What can hang from each mark:
q702: q893
q745: q893
q476: q893
q846: q424
q424: q476 q846
q931: q893
q126: q893
q195: q893
q893: q126 q195 q476 q487 q702 q931

Each row was made from one small tree. The marks that hang from a mark follow it in brackets, in the order of their numbers. Every link used is in the known rows. Write each row's tree.
Known rows:
q893[q126]: [-1.20 -0.27  0.84 -0.21 -0.26  0.31 -1.63  0.90 -1.20 -0.56 -0.46  1.31
  1.30  0.14 -0.52  0.12 -0.41 -1.24  1.50]
q931[q893[q126 q195]]: [-1.04 -0.75 -3.37  1.43  0.88 -0.67 -1.04  1.46 -4.87 -1.81  0.38  2.20
  0.57  0.26 -0.88 -0.63  1.02 -2.44  3.27]
q702[q893[q126 q476]]: [ 0.91 -0.65  1.54 -1.64 -2.66  2.25 -2.75  1.63 -0.27 -0.11 -0.56 -1.14
 -0.44  1.97  0.75 -0.69 -0.69 -2.86  3.57]
q893[q476 q702]: [-0.20 -2.32  3.05  0.23 -0.60  2.19  0.84 -0.48 -1.98  0.68 -0.13 -0.75
 -2.98  0.55 -0.09 -2.10 -1.20 -0.50  4.34]
q846[q424[q476[q893[q126 q195 q487 q931]]]]: [ 0.33  1.92  4.01  0.52 -2.98  3.48 -2.33  0.95 -5.28 -0.24 -3.15 -0.56
 -1.04 -2.34 -3.30  0.77  0.44 -1.10  3.61]
q893[q126 q195 q476 q487 q702 q931]: [-2.41 -2.61  4.54  0.70 -2.44 -0.10 -1.31  0.52 -4.42 -0.41 -2.44  0.91
 -4.10 -2.18 -2.32 -3.24 -3.36 -1.13  8.48]
q931[q893[q126 q195 q476 q702]]: [-1.52 -2.98 -0.58  1.80  0.32  1.75 -0.50  0.68 -6.50 -1.05 -0.03  1.53
 -2.38  1.00 -1.07 -2.53 -0.46 -3.04  7.75]
q424[q476[q893[q126 q195 q487 q702 q931]] q846]: [-0.60 -0.91  5.02 -1.11 -1.98  2.69  3.19 -1.38 -4.25  0.21 -2.06  0.79
 -2.05  0.35 -3.20  0.39 -2.46 -0.04  7.36]
q893[q476 q931]: [-1.43 -2.54  3.89  2.83 -2.27  0.04 -2.26 -0.38  0.32 -0.14 -1.22  0.63
 -1.81 -1.01 -0.17 -1.89 -2.06 -0.89  2.37]
q702[q893[q195]]: [ 2.55  2.25 -3.16 -0.49 -0.57 -1.46 -0.91  1.37 -0.04 -1.57 -0.63 -0.92
 -2.22  0.30  0.30 -2.60  0.68 -1.64  0.70]
q702[q893[q126 q931]]: [ 0.68 -0.17  1.29 -0.24 -1.52 -0.52 -3.63  1.11  0.03 -2.35 -1.59  1.37
 -0.21  0.64 -0.37 -0.22 -1.78 -1.91  0.73]
q702[q893]: [ 2.66  1.34 -1.38 -1.83 -0.24  0.45 -0.48  0.79  0.83 -0.71 -0.25 -1.62
 -0.57  1.44  0.83  0.45  0.26 -0.77 -0.46]
q745[q893[q931]]: [ 0.87  0.82  0.81  0.28  0.12 -0.12 -1.06 -0.46 -1.45 -1.69 -2.12  0.66
 -1.66  0.13 -0.14  0.71 -0.72 -0.57 -3.02]
q195[q893[q487 q931]]: [-0.28 -1.31 -0.20  0.54  0.06  0.70 -0.18 -0.51 -0.90  0.05 -2.18 -1.52
 -0.62 -0.71 -1.43  4.17 -1.89  1.08  0.71]
q195[q893[q126 q476 q487 q702 q931]]: [-1.62 -4.19  3.83  0.55 -1.06  3.68 -0.93 -0.40 -3.82  0.55 -2.69 -0.53
 -2.35 -0.02 -1.90  2.30 -3.55 -0.79  6.63]
q931[q893[q126 q702]]: [-0.85 -2.01 -0.92 -0.53  1.91  2.36  0.49  0.12 -5.63 -0.90  0.83  2.12
  0.13  2.02 -0.66  1.63 -0.76 -1.14  3.84]
q476[q893[q126 q487 q931]]: [-1.01 -0.08  3.11 -1.39 -0.62  1.01 -0.30  0.71 -2.86  0.62 -1.37 -0.40
 -0.07  0.26 -2.23  5.04 -2.47 -0.10  3.07]
q126[q893[q702]]: [ 2.05  0.45  1.16 -1.94  1.67  1.58  1.49 -0.49 -1.62 -0.33 -0.59 -0.28
 -0.63  2.00 -0.38 -0.21  1.19  0.32  1.46]
q846[q424]: [ 0.63  1.99  1.25 -0.58 -0.80  2.42 -1.40  0.57 -1.22  0.27 -1.00 -0.30
 -0.15 -1.53  0.68 -0.37  1.24  0.39 -0.89]

Write each row's tree:
[-0.44 -3.71  3.12  0.80 -0.72  2.97  0.85 -1.02 -2.79  0.97 -2.38 -1.82
 -3.73 -0.13 -1.37  1.77 -3.01  0.58  5.38]
q195[q893[q476 q487 q702 q931]]
[ 1.66 -0.60  4.50 -3.83 -1.04  3.39  2.33 -0.42 -2.15  2.28 -0.98 -3.38
 -2.03  1.82 -0.43  0.91 -0.07  0.29  5.41]
q126[q893[q476 q487 q702]]
[-0.83 -0.75  5.95 -2.17 -3.11  3.62  1.96 -0.70 -1.00  1.21 -1.48 -0.28
  1.22  1.08 -2.17  3.95 -1.88  0.30  4.53]
q424[q476[q893[q126 q487 q931]] q846]
[-1.56 -1.33  1.09  2.18 -1.73 -0.28 -2.83  1.53 -1.61 -0.70 -0.84  1.11
 -1.01 -0.75 -0.44 -3.84 -0.25 -2.82  5.44]
q893[q126 q195 q476]
[ 2.38  2.61  0.61  1.93 -1.20  3.72 -0.71  0.84 -3.36 -0.31 -1.39 -1.59
 -1.29 -0.92 -1.67 -1.32  3.16 -1.05  1.08]
q846[q424[q476[q893[q195]]]]
[-0.95 -1.11  2.48  2.50 -0.95  0.79 -2.51  0.07 -5.11 -2.15 -3.25  2.04
 -4.72 -0.50 -1.12 -4.17 -2.29 -3.13  4.25]
q745[q893[q126 q195 q476 q702 q931]]
[ 1.17 -0.50  2.77  0.39  0.97 -0.20 -0.01 -1.09 -1.19 -1.16 -1.55  0.87
 -0.97  1.05 -0.83 -0.63 -0.42  0.53  0.76]
q126[q893[q702 q931]]
[-1.68 -1.04  3.03 -1.11 -2.05  1.36  0.27  0.86 -4.93  0.67 -1.46 -0.49
 -3.66 -1.19 -1.51 -2.62 -2.00 -1.34  8.81]
q893[q126 q195 q476 q487 q702]
[ 0.69  0.93  4.93  0.23 -2.21  4.10 -0.93  0.57 -7.59 -0.43 -2.97 -0.52
 -2.65 -1.88 -3.74  0.05 -0.52 -0.54  5.54]
q846[q424[q476[q893[q126 q195 q487 q702 q931]]]]
[ 0.67 -0.08  3.58 -0.15 -2.40 -0.92 -1.26  0.60 -0.61  0.45 -2.54 -1.61
 -2.30 -0.93 -1.09 -2.07  0.07 -1.04  4.30]
q126[q893[q195 q476 q487 q931]]
[ 0.81  2.06 -0.86 -1.33  0.66  0.18  2.51  0.71 -2.51  1.22 -0.48 -2.61
 -2.26  0.20 -1.83  2.55  0.37  0.15  3.39]
q476[q893[q195 q487]]
[ 1.48  1.02  1.97 -1.97 -1.45  0.59  0.31  1.14 -0.92  1.58 -1.18 -3.10
 -2.01  0.34 -0.45 -1.33  1.59 -0.81  4.69]
q126[q893[q195 q476 q487]]
[-0.07 -0.05  2.46 -0.88 -3.82 -0.56 -3.27  1.98 -1.67 -0.58 -2.41 -1.09
 -3.09 -0.96 -0.99 -1.95 -2.41 -2.37  6.16]
q702[q893[q126 q195 q476 q487 q931]]
[ 0.69 -0.59  4.52 -0.27 -1.13  0.06  0.45 -0.30 -2.89 -0.01 -2.73 -1.20
 -4.21 -0.69 -1.50 -2.86 -1.15 -0.35  6.09]
q126[q893[q195 q476 q487 q702 q931]]
[-0.99 -0.97  5.41 -2.13 -1.84  2.82 -0.46 -0.13 -5.19  0.29 -3.05 -0.48
 -3.58  0.16 -1.29  1.08 -3.33 -1.21  4.55]
q745[q893[q126 q476 q487 q702 q931]]
[ 0.48 -0.96  6.01 -2.21 -2.14  4.13  4.93 -2.44 -1.80  1.64 -1.20 -1.23
 -1.88  1.31 -2.15  2.80 -2.35  1.98  4.67]
q424[q476[q893[q487 q702 q931]] q846]
[ 1.08  0.19  1.70 -0.70 -3.32 -1.01 -1.58  1.29 -0.73 -0.24 -2.07 -2.34
 -4.34 -1.19 -0.39 -2.20 -1.87 -1.34  4.48]
q702[q893[q195 q476 q487 q931]]
[-0.01  0.36  0.62  0.36 -1.58  2.56  1.78  0.05 -1.63 -0.20 -0.60  1.00
  0.50  1.55 -1.37 -0.62  0.78 -1.40  4.50]
q424[q476[q893[q126 q195]] q846]
[-0.06 -2.50 -1.46  0.78  2.28  3.02 -0.34 -0.15 -3.67 -0.92 -1.36  0.96
 -0.22  1.41 -1.18  1.92 -1.12 -0.76  2.83]
q195[q893[q126 q702]]
[ 0.20 -0.92  4.30 -2.33 -4.37  1.28 -3.13  1.50 -0.65  0.45 -1.96 -1.60
 -1.61  0.23 -0.35  0.83 -2.76 -1.74  4.94]
q702[q893[q126 q476 q487 q931]]
